Each row was made from one path, in order. Every step used is in the known rows, and no mark comes twice. Write each row's path.
Known rows
duku/rutalus/rume/daterab: [-12 -41  -9  -2  -1   2  16   9 -13  18  23  46  49  33 -69  21 -29 -45
 -72  60 -12 -47 -10   6  32]
gadi/mema/rutalus/rume/tubip: [-47  35   2  -4   2 -19 -42  24  -2 -15  -5 -29  12 -38 -41  35  54 -16
  11  23  -6  29 -38 -11 -34]
duku/daterab/gadi/rume/rutalus/kelut: [  3   5 -19 -10  -8  13 -25 -29  16  21  -5  52  -9  29  18   2  11  23
  24  -6 -45 -20  22 -42 -18]
tafiso/rume/gadi/mema/rutalus: [ 19 -44  53  26   6   8  35 -19  19 -72 -18 -33   8 -43  35  10 -54   5
   4  -9  56 -14   4   3  34]
mema/gadi/rume/daterab: [-25  45  41  18  -4 -20   0  12  19 -20   8 -39   0 -52 -32  32  30  13
  27  33  -8   9 -25 -57  25]
mema/gadi/rume/rutalus: [-21  30  30   7   6 -21 -14  18   0   6   0 -48 -13 -37 -31  39  33  25
  26  42   0  26 -34 -45   9]
kelut/rutalus: [-18  -2  22  -3 -17 -15 -10  17  36  29  27 -27  -8  13 -29 -46  -4 -25
 -19  -3  79 -31 -47   6  27]
mema/gadi/rume: [-42  45  38   6   5 -25 -21  23  21  -6  24 -34 -22 -46 -32  36  10  17
  30  28 -27  22 -36 -35  -7]
daterab/tafiso/rume/gadi/mema: [ 32 -55  13  35   8   0  32 -32   8 -25 -20  -8 -25 -21  37 -40 -51  29
   8 -76   1  -8  24  18  12]
tafiso/daterab/gadi/rume: [  5  27  26   5 -25  -7  39 -33  58 -16 -11   3 -19  -8  27   5 -34  -3
  49 -51  -9   3  33  15   4]
kelut/rutalus/rume/daterab/gadi/mema: [  2  12  -7  23   9  24   8  44  12  -1  -3 -43  22  35 -28 -25  28 -22
 -19   7  72  -9 -36   0  28]
tafiso/daterab/gadi/mema: [ 17  24  24 -10 -40   0  -5 -53  59 -39 -32   3 -12 -25  29  -3 -38   3
  47 -62   1  11  38  10  -3]
duku/rume: [-15 -52  35  10  11 -10  -6 -14  14  23  50  51  -2  25   3  -6 -81 -25
  -8  33 -79 -70   4  -5  43]
rume/rutalus/kelut: [ 33 -27 -48 -26 -23 -13  -7   6 -55  32 -29   9  11   7  19 -10  36  -6
 -55  11  20   4   8  20  26]
rume/gadi/mema/rutalus: [-18   6  13   5 -31  -3 -23 -39 -14 -66 -13 -15   4 -27   9  14  74  -1
  31  21  42  27 -12 -14  -2]
kelut/rutalus/rume/daterab: [ -8  -2  -2  29   4   9  27  48  13  16  13 -34  34  38 -41 -27  10 -40
 -45  19  73 -35 -46  10  60]
daterab/tafiso/rume/rutalus: [ 50 -73   7  34  17 -14  38 -20   3  30 -27 -10 -14  -4  27 -35 -71  26
 -15 -71  -1 -23  24  26  27]
rume/tubip: [ -4 -13 -16  -3 -29 -15  36   1 -24  24  -4  17   8  -6  13 -25  55  -7
   2  29  61 -31  21 -36  39]
daterab/gadi/mema/rutalus: [ 16  29  -1 -12  14   3 -61 -14  15 -25 -17  -2 -22 -10  31  21  21  21
  65 -30 -15  50  11  -2 -77]
gadi/rume: [-57  35  13  19   2 -25  60  46  11  49  46 -20 -19 -19 -13  10  42 -14
  15   7 -39  25 -25  -8 -28]
rutalus/rume: [-26  -3 -35  30  21  -2  31  59 -25  27  22  11  34  36 -10  21 -27 -36
 -46  11 -50   8 -10  56   7]
rutalus/gadi: [  3  42 -39 -57  -4  28 -45  -1 -42  -7   3  19   7  26  27 -18 -14   0
 -20  13 -12  25  19  40 -26]
tafiso/rume/gadi/mema/rutalus/kelut: [ 19 -38  35  11   3   9  19 -11   6 -81 -19 -22   2 -46  41   6 -51   3
 -12 -13  49 -12   6  16  30]

Write each row's path
[-33  31   3  11   2 -19 -39   9   7 -18 -12 -30  17 -37 -44  27  41 -13
   8  -7 -32  28 -33  -5 -29] => gadi/mema/rutalus/rume/daterab/tafiso
[ 32  17 -38   0  23  17  20  24 -28  24 -10   0 -32  24  53  11  52  24
  39 -17 -12  50  26   3 -52] => daterab/gadi/rume/rutalus/kelut
[ 57 -57  -9  15  23   4  22 -21 -15  17 -31  -7 -13   5  34 -39 -69  34
 -16 -64   0 -12  30  35  17] => daterab/tafiso/rume/rutalus/gadi
[-10  66 -36 -69 -10  36 -69   1 -37 -28  -9  -3   0  -5  14 -18  19  11
  -2   8 -17  57  10  18 -57] => rutalus/gadi/mema
[-27  11  -9 -69   0  17 -33   0 -22  19  37  42  -5  24 -56   6 -13 -12
 -37  63 -13  -8 -11   8 -40] => duku/rutalus/gadi/rume
[ -9  -9 -14 -78 -11  17 -58 -22 -24   6  24  57   7  30 -44  -5 -42 -16
 -51  57  -4 -21   1  20 -24] => duku/rutalus/gadi
[-14  11  -2  -3  -1  12 -69 -37  37  -9  -8  46  12  20  -4  20 -11  15
  35  -8 -56 -14   8 -34 -32] => duku/daterab/gadi/mema/rutalus/rume
[-12 -16 -41  40  13  17  45  34 -51 -16   6  12  35  48  12  21  10 -26
 -33  27  -6  15   1  50  27] => rutalus/rume/gadi
[ 30  14 -20  14  29  15  33  15 -14  33  -8 -12 -25  26  47  14  52  27
  55 -12  -6  49  25  -7 -50] => daterab/gadi/rume/rutalus
[ 30 -47   6  17  10  -8  -1 -27   1 -39 -20   0 -29 -28  30 -25 -49  22
  -3 -72  -1 -12  14  31   4] => daterab/tafiso/rume/gadi/mema/rutalus/kelut
[ 13 -62  17  20 -11  -9  -6 -62  42  27 -16  43   7  10  -1 -30 -75  25
  -8 -44 -36 -70  20 -29  39] => duku/daterab/tafiso/rume/rutalus
[-37  57  -2 -37  15 -14 -44   8 -22  -3  13  -9  -1   0 -23  37  41 -11
  16  52  11  11 -28  11 -32] => mema/rutalus/gadi/rume/tubip
[-20  40  34  23   1 -20  -1   5  18 -14   4 -36 -12 -49 -31  23  26  23
  31  12 -19   9 -22 -54  20] => mema/gadi/rume/daterab/tafiso
[  6 -40 -17  -4   9  14   8   4 -15  10  13  51  41  43 -51  23 -27 -33
 -54  51 -10 -37   4   7  14] => duku/rutalus/rume/daterab/gadi
[ 54 -70 -11  19  16 -12  26 -12  -9  18 -26   1 -21  -6  32 -39 -67  24
 -31 -76  -9 -22  25  38  24] => daterab/tafiso/rume/rutalus/kelut
[ 55   0  -8  28 -14  12  39 -33   3 -16 -28  13  35   7  44 -12  30  -6
  18 -20  14 -13  50 -32  39] => rume/daterab/gadi
[-16 -31 -19 -68 -28 -17 -50  -4 -14  10  36  76  -6   2 -45  -4 -40 -34
 -78  33 -17 -44  -8  23  -9] => duku/rutalus/kelut
[-25  50  -1 -37   3  23 -20  38   3  16  27 -40 -19  29 -25 -42  25  -9
 -11  22  72   4 -47  13  -9] => kelut/rutalus/gadi/rume
[  8  29 -11  13  25  10  26  20   5  20  15   2 -34  17  47  11  26  20
  59 -25 -31  46  23   2 -62] => daterab/gadi/rume
[ 46  16  -5  19 -19  19  22 -30   8 -30 -38  -4  29 -14  37 -12  54   4
  29 -23  13  10  42 -46  16] => rume/daterab/gadi/mema
[-28  13   1  21   3 -19  70  38 -15  68  12 -42  -6  -6 -15  14  75  -3
   8  27  -3  30 -22 -21  -7] => gadi/rume/rutalus
